Each row comes from the steps of one walk. Every step used is in the known rows, and no mark comes twice. Write the walk behind each row, first mark first.
(in the rows, 128 means zero)
Known rows:
bubik bosa sulog giduz: [122 109 163 146 125  75 105 140  57 106 145 150  89 140 125 101 146 137
 162 148  97 139 125 165 161 152 140  94 112 112 125 215 175 141  62 100
 155 134 149 107 138]
giduz buga tukotu gora: [109 130 135 141 135  91 140 134  98 156 150 148 142 174  97 115 147 132
 161 116  89 126  89 191 173 109 195 127 123 113 122 156 151 147  68  83
 122 148 140 130 152]
vela bosa bubik tukotu buga giduz: [125 101 182 153 127  76 162 155  46 143 156 142 122 134 104  84 145 131
 140 136 100 157  82 171 156 147 113  84 114 113 153 233 162 147  35  60
 134 137 130 134 161]
sudi bosa: [121 111 138 146 143 102 112 138  84 114 139 141 109 155 113 120 147 136
 150 130 102 128 123 151 152 151 156 115 121 117 143 186 190 148  88  83
 143 136 140 125 134]
sulog bosa bubik tukotu buga giduz: [132  94 196 142 115  81 137 144  19 147 154 132 120 146  79  82 136 130
 137 140  93 163  95 177 153 150 128  98 135 123 162 244 175 155  43  70
 152 139 139 149 155]
bosa sulog giduz buga tukotu: [111 110 157 106 108  72 138 131  56 162 147 144 102 181 130 101 146 134
 164 139  77 133 127 175 175 121 167  94 105 109 134 188 157 140  72  94
 148 141 150 113 140]
sulog giduz buga tukotu vela: [121 110 181  86 106  69 140 118  62 145 140 135 130 151 113 108 135 137
 132 135  79 130 111 165 174 102 189 106 110 121 121 179 133 145  64  80
 150 135 144 117 156]
gora tukotu vela bosa bubik: [105 129 165 137 134  90 160 139  83 115 158 159 121 108  97  97 150 146
 148 122  87 158  89 150 140 133 183 100 120 107 133 235 141 170  37  69
 115 128 120 132 170]
sulog giduz buga: [114 109 167  91 122  80 141 129  72 150 133 146 110 153 151  91 136 131
 125 146  88 126 135 153 177 147 155 115 106 120 123 167 143 148  91  91
 148 141 154 122 143]
giduz buga tukotu: [106 124 141 119 130  99 148 124  91 149 136 147 119 177 119 106 149 131
 154 132  90 134 107 186 178 123 178 116 116 105 134 159 156 149  74  83
 150 142 137 128 152]
gora tukotu bubik: [100 119 164 114 144  87 143 124  92 112 146 163 114 135  84  98 138 139
 120 119  86 144 110 163 145 117 168 133 140 116 130 204 159 171  65  89
 128 127 125 135 148]
poko vela tukotu: [115 124 141 159 150 137 115 119 107 118 119 136 161 140 132  76 153 141
 137 138 119 150 143 150 156 122 163 117  97 102 132 166 144 167  63  80
 140 132 122 121 151]
sazuz bubik bosa sudi: [124 109 170 149 141  90 129 160  89 126 149 141 128 115  76 112 157 129
 162 147 103 149 102 157 158 201 171 115 148 108 161 227 172 148  63  84
 128 134 143 159 158]
bubik bosa: [116 124 138 155 148 102 114 133  91  93 136 151 105 133 116 103 148 135
 156 141 107 141 105 170 162 154 147 115 122 106 122 184 171 151  64  87
 148 137 135 121 150]
sazuz bubik tukotu vela bosa: [105 123 184 156 149  98 134 138  74 127 157 152 125 123 110 109 171 140
 162 134 109 140  88 153 145 140 183 101 114  95 157 224 154 155  51  72
 121 127 124 141 172]
gora tukotu vela bosa bubik sazuz: [119 139 147 178 144  83 154 151  56 134 161 154 121  90 104 100 162 145
 158 131  97 162  93 168 149 153 189  96 119 102 120 234 143 166  37  75
 116 127 114 138 169]
sazuz bubik: [103 122 160 133 141 101 121 130  89 118 130 144 130 119  92  92 154 129
 147 141  97 133 107 153 149 163 160 118 124 111 138 192 151 162  95  87
 136 134 135 165 149]
poko vela: [120 123 133 154 147 126 103 120 110 117 113 131 145 127 131  81 143 136
 127 141 106 135 134 146 152 136 162 120  99 106 121 176 141 151  76  81
 146 127 129 138 145]
poko vela bosa sudi: [135 107 147 149 151 110 125 166 115 133 132 129 139 127 146  93 138 141
 144 140 112 155 131 131 159 170 176 108 102 100 150 214 152 138  63  77
 115 130 129 126 154]
sudi bosa vela tukotu: [112 106 183 153 141 115 128 123  87 108 149 132 124 160 128 107 152 138
 165 135 111 150 130 159 141 121 169 112 114 108 146 200 179 163  60  78
 175 139 131 107 145]
gora tukotu vela: [105 133 157 126 139  99 127 113  81 110 137 150 116 144  90 123 141 142
 141 127  95 131 110 155 144 118 188 124 122 120 133 192 154 166  55  74
 136 123 124 122 158]
sazuz bubik bosa: [110 124 170 158 141  97 120 136  92 102 140 148 114 113  95 102 166 131
 156 146 101 139 102 167 154 171 164 108 136 100 138 213 166 154  71  86
 138 138 139 153 156]
tukotu vela: [118 124 142 139 140 105 108 113  82 114 127 133 125 124  88 111 134 134
 145 137 103 131  88 152 149 139 156 121 106 122 114 183 140 155  70  77
 144 125 133 132 154]
bubik bosa sulog: [113 128 129 172 139 103 109 136  77 106 145 146  91 148 118 106 155 134
 182 146 104 145  99 179 157 164 138 102 112  99 126 207 174 143  53  91
 152 135 138 114 144]
sudi bosa sulog: [115 115 133 170 137  99 106 141  71 125 148 137  98 171 121 129 152 136
 180 138  98 131 117 162 147 158 149 101 112 111 143 211 190 140  78  88
 148 133 144 122 128]
tukotu bubik bosa: [119 115 160 143 146  91 128 132  96  96 147 149 114 108 102  89 145 134
 130 134  98 152  82 173 157 148 141 123 134 111 112 209 166 152  51  87
 135 135 135 131 151]
sulog bosa sudi: [135  97 157 116 140 100 111 161  75 144 143 141 117 151  98 113 124 135
 162 138 102 158 130 149 162 188 175 129 136 118 167 219 180 153  81  95
 142 134 144 139 144]
giduz buga: [107 127 133 124 137 104 141 127  93 144 130 144 114 161 141  98 142 127
 143 144  96 126 107 169 171 160 151 122 105 105 127 160 144 151  82  84
 141 142 142 133 149]
giduz buga tukotu vela poko: [ 97 127 139 111 116 113 136 114 100 172 141 122 118 159 115 116 142 130
 150 130  97 147 103 171 174 113 208 116  91 102 125 172 140 159  65  75
 105 133 128 133 161]
vela bosa sulog giduz buga tukotu: [107 109 171 109 111  65 149 152  64 152 159 149  94 179 170 101 149 140
 171 135  80 147 124 174 174 122 174  78  96  97 141 206 163 136  63  94
 134 145 144 100 145]
sudi bosa sulog giduz buga: [117 102 167 131 113  70 131 146  48 160 155 136  92 180 162 118 148 137
 160 147  80 125 139 157 167 163 161  92 105 111 142 206 174 133  80  89
 146 143 162 110 129]
vela tukotu buga: [107 126 152 126 150 104 131 124  77 117 129 146 139 162  91 103 141 129
 136 129 109 151 101 155 169 140 130 113 105 119 137 173 159 160  48  69
 129 134 131 125 150]
bosa sudi: [126 103 132 120 146 100 125 149  91 145 133 141 125 146  92 112 129 130
 153 141 109 141 112 145 162 177 153 128 118 123 150 189 164 153  82  85
 140 128 142 138 145]

Write each row's walk:
[114 125 128 142 143  95 114 134  99 126 143 153 145 156  64 119 143 135
 164 109  98 132  91 179 155  99 180 126 127 124 126 165 168 155  77  89
 126 136 132 131 146] -> buga tukotu gora
[121 122 162 170 147 104 152 143  82 142 145 151 155 121 121  70 156 135
 123 127 108 162  92 148 156 147 152  93  99  95 141 227 141 149  21  54
 122 128 124 138 164] -> poko vela bosa bubik tukotu buga
[116 115 166 121 143  83 148 159  87 129 158 147 116 142 102 134 137 147
 155 127  98 151 106 140 153 155 198 111 124 112 162 229 163 153  41  68
 107 124 125 113 166] -> gora tukotu vela bosa sudi
[111 120 178 168 144 113 128 115  95  86 149 137 118 141 126  89 152 135
 167 145 116 164 117 180 151 124 160 110 117  95 125 196 167 163  35  82
 177 141 126 104 162] -> bubik bosa vela tukotu
[122 119 146 165 143 116 134 147 113 119 133 141 145  98 141  61 149 139
 136 137 100 163 114 144 147 155 160  97  94  98 117 219 127 155  59  75
 121 135 126 146 155] -> poko vela bosa bubik
[126 103 163 128 126  81 119 127  61 110 123 117 117 152  98 106 120 125
 121 145  92 135  99 171 158 149 110 104 113 132 125 195 156 138  66  65
 151 133 139 132 144] -> tukotu buga giduz
[123  96 165 134 120  77 105 145  50 130 149 140  97 161 128 115 147 141
 162 140  90 131 143 146 152 150 152  93 112 120 141 216 191 141  87  97
 155 133 153 110 123] -> sudi bosa sulog giduz
[ 99 123 131 123 134 123  99 118 101 138 129 123 117 123 100 106 132 130
 145 137 115 146 106 144 153 141 174 123  86 113 123 187 140 166  80  83
 111 121 125 140 152] -> tukotu vela poko
[119 106 143 163 140 101 141 142  64 152 161 163 123 148  94 103 168 136
 160 129 109 138 106 155 150 144 158 112 134 111 162 205 192 163  64  79
 142 134 137 139 148] -> sudi bosa bubik tukotu
[100 106 176 122 129 129 102 125  94 126 141 117  91 136 131  84 125 130
 157 138 103 178 143 159 143 147 190 126 104  97 136 219 164 169  86  96
 147 133 131 137 144] -> sulog bosa vela poko
[113 106 195 134 136 122 116 121  76 102 144 131 123 153 128  82 138 139
 166 139 105 177 138 171 143 127 174 121 118 103 144 210 166 173  58  92
 182 141 131 116 154] -> sulog bosa vela tukotu
[120 114 176 137 137  97 141 139  37 142 155 161 126 148  70  86 142 131
 142 126  97 166  85 162 159 161 149 114 136 114 159 230 174 164  41  70
 137 134 137 154 155] -> sulog bosa bubik tukotu buga
[112 116 135 147 145 111 148 131  71 150 145 169 132 133  87  78 158 130
 159 133 113 144  93 164 153 146 142 120 122 113 144 188 157 171  65  86
 148 130 132 150 156] -> bosa bubik tukotu
[117 104 171 149 138 108 119 123  87 105 142 123 109 148 123 114 140 135
 155 136  98 134 121 159 135 134 166 116 119 112 129 208 176 149  79  77
 179 134 138 122 138] -> sudi bosa vela
[117  98 170 121 103  65 133 144  49 161 163 139  98 195 138 122 157 140
 170 134  76 129 137 172 172 124 185  85 116 109 150 203 190 132  71  89
 150 143 156 104 131] -> sudi bosa sulog giduz buga tukotu
[117 117 169 130 128  79 159 129  94 131 158 147 114 141 106  97 155 132
 138 125  81 153  79 207 179 120 172 116 138  97 119 200 161 144  36  83
 135 146 139 127 160] -> giduz buga tukotu bubik bosa
[130 116 141 147 141  87 129 136  80 137 146 138 133 117  73  95 152 133
 143 125 101 153  95 191 166 117 164 120 132 111 107 190 156 157  72  96
 143 128 122 147 145] -> buga tukotu bubik sazuz
[ 97 105 160 143 131 122 111 125 106 128 146 114  99 144 129 109 138 130
 158 134 108 151 140 149 138 139 185 117 100 103 132 211 181 161  87  82
 146 131 131 129 136] -> sudi bosa vela poko
[130 128 117 177 144 104 134 144  66 143 135 143 131  92  90  71 152 128
 155 145 108 149 101 170 158 177 135 112 118 114 109 194 139 164  78  93
 145 132 132 166 149] -> bosa bubik sazuz
[ 91 113 153 128 133 129 112 111 116 128 132 119 103 129 123  83 129 125
 149 140 110 157 128 154 140 135 170 128  89 103 117 192 151 170  86  88
 150 128 125 137 145] -> bosa vela poko
[117 112 161 111 121  66 134 140  75 159 151 149 144 166 101 111 138 135
 141 117  79 121 115 174 176 101 191 116 121 124 123 167 152 146  80  92
 125 147 149 119 145] -> sulog giduz buga tukotu gora
[110 115 161 104 126  88 159 122  97 147 146 145 129 151 107  94 144 130
 130 121  82 145  83 190 172 110 170 124 128 108 118 182 143 151  63  83
 138 141 136 139 153] -> giduz buga tukotu bubik
[129 109 153 129 143  91 131 160  90 129 146 132 123 127 114 127 130 138
 160 136 106 154  90 135 157 173 167 111 106 113 145 220 146 143  51  74
 114 125 134 122 159] -> tukotu vela bosa sudi
[123 111 153 130 129 106 125 141  66 121 140 151 119 118  94  76 137 134
 152 135  93 167 109 160 152 168 157 116 130 116 136 223 160 167  76  93
 145 142 140 158 148] -> sulog bosa bubik
[102 120 163 144 149 106 128 130  79 145 142 160 131 143  90 101 171 131
 156 139 114 129 110 162 150 145 166 120 128 103 161 190 165 165  81  85
 143 129 131 155 158] -> sazuz bubik tukotu
[139 117 138 168 135 102 120 154  44 144 145 143 120  97 100  73 146 133
 163 147 102 169 113 177 160 189 157 115 134 107 123 221 159 165  75 101
 150 138 137 168 147] -> sulog bosa bubik sazuz
[116 104 190 139 126  73 126 138  58 111 164 152 106 127 113  80 151 140
 147 140  97 172 116 175 163 126 135  96 120 111 124 228 169 156  33 102
 141 138 141 105 148] -> vela tukotu bubik bosa sulog giduz
[103 130 178 138 150  94 134 127  64 138 141 156 134 146  69 106 160 124
 135 132 105 134  87 160 156 153 152 114 129 108 160 199 163 156  58  67
 132 127 133 161 156] -> sazuz bubik tukotu buga
[112 113 183 121 127  74 136 126  56 118 134 131 106 161  90 114 129 133
 118 135  82 132 118 168 150 129 136 107 129 128 147 204 173 150  56  64
 147 131 130 126 149] -> gora tukotu buga giduz
[ 99 122 207 166 140 111 135 120  91  89 150 135 131 120 106  84 170 134
 166 146 106 167 110 181 141 138 171 106 132  91 138 219 156 167  42  82
 172 142 128 134 168] -> sazuz bubik bosa vela tukotu
[119 131 133 184 156 128 101 130 111 128 133 138 183 137 103  88 150 141
 140 123 115 142 123 157 154 114 179 126 101 114 123 165 143 162  59  82
 116 137 126 126 153] -> poko vela tukotu gora
[ 88 131 144 117 137 114 121 115  99 134 141 140 107 138  92 119 138 138
 142 124 104 147 123 145 148 122 204 125 104 110 139 191 153 179  65  79
 101 120 118 130 155] -> gora tukotu vela poko
[114 113 172 109 100  69 136 120  47 157 148 130 114 170 120 116 143 137
 157 140  74 132 104 175 170 110 179  92 100 113 122 198 137 136  54  84
 152 133 147 112 152] -> bosa sulog giduz buga tukotu vela
[114 125 162 131 114  85 176 138  83 152 156 143 128 130 121  98 153 137
 161 127  80 162  67 179 165 127 185  92 104  99 120 216 123 150  34  66
 119 143 132 135 174] -> giduz buga tukotu vela bosa bubik
[112 100 184  95 104  61 148 129  62 166 157 143 113 159 115  92 140 133
 134 129  70 146 103 183 171 111 162 102 116 114 123 209 142 142  58  96
 145 138 148 125 142] -> bosa sulog giduz buga tukotu bubik
[115 106 153 119 124  84 105 135  57 128 136 143 101 148 119  97 134 134
 156 147  94 135 131 149 155 143 139 102 102 122 127 196 160 147  86 103
 155 129 147 118 130] -> bosa sulog giduz
[133 104 155 119 134  82 136 159  88 135 150 135 133 142  94 132 133 142
 171 123 102 159  87 154 161 136 196 103 114 112 152 219 159 141  46  71
 120 126 128 116 162] -> buga tukotu vela bosa sudi
[120 118 146 175 149 122 143 145  90 141 147 158 148 115 140  60 167 143
 148 130 115 159 110 150 150 136 169 101 101  91 145 215 144 160  45  74
 127 130 120 138 165] -> poko vela bosa bubik tukotu
[121 108 169 147 130  94 105 147  82 123 135 136 117 129 176  77 143 147
 141 143  96 149 151 137 152 139 159  81  81 100 126 223 148 137  68  90
 135 130 138 109 139] -> poko vela bosa sulog giduz
[133 105 178 110 118  56 152 140  58 172 153 138 123 123 111  85 149 133
 118 135  81 143 118 191 184 123 176 108 130 112 105 190 140 148  70  99
 144 137 139 138 147] -> sulog giduz buga tukotu bubik sazuz
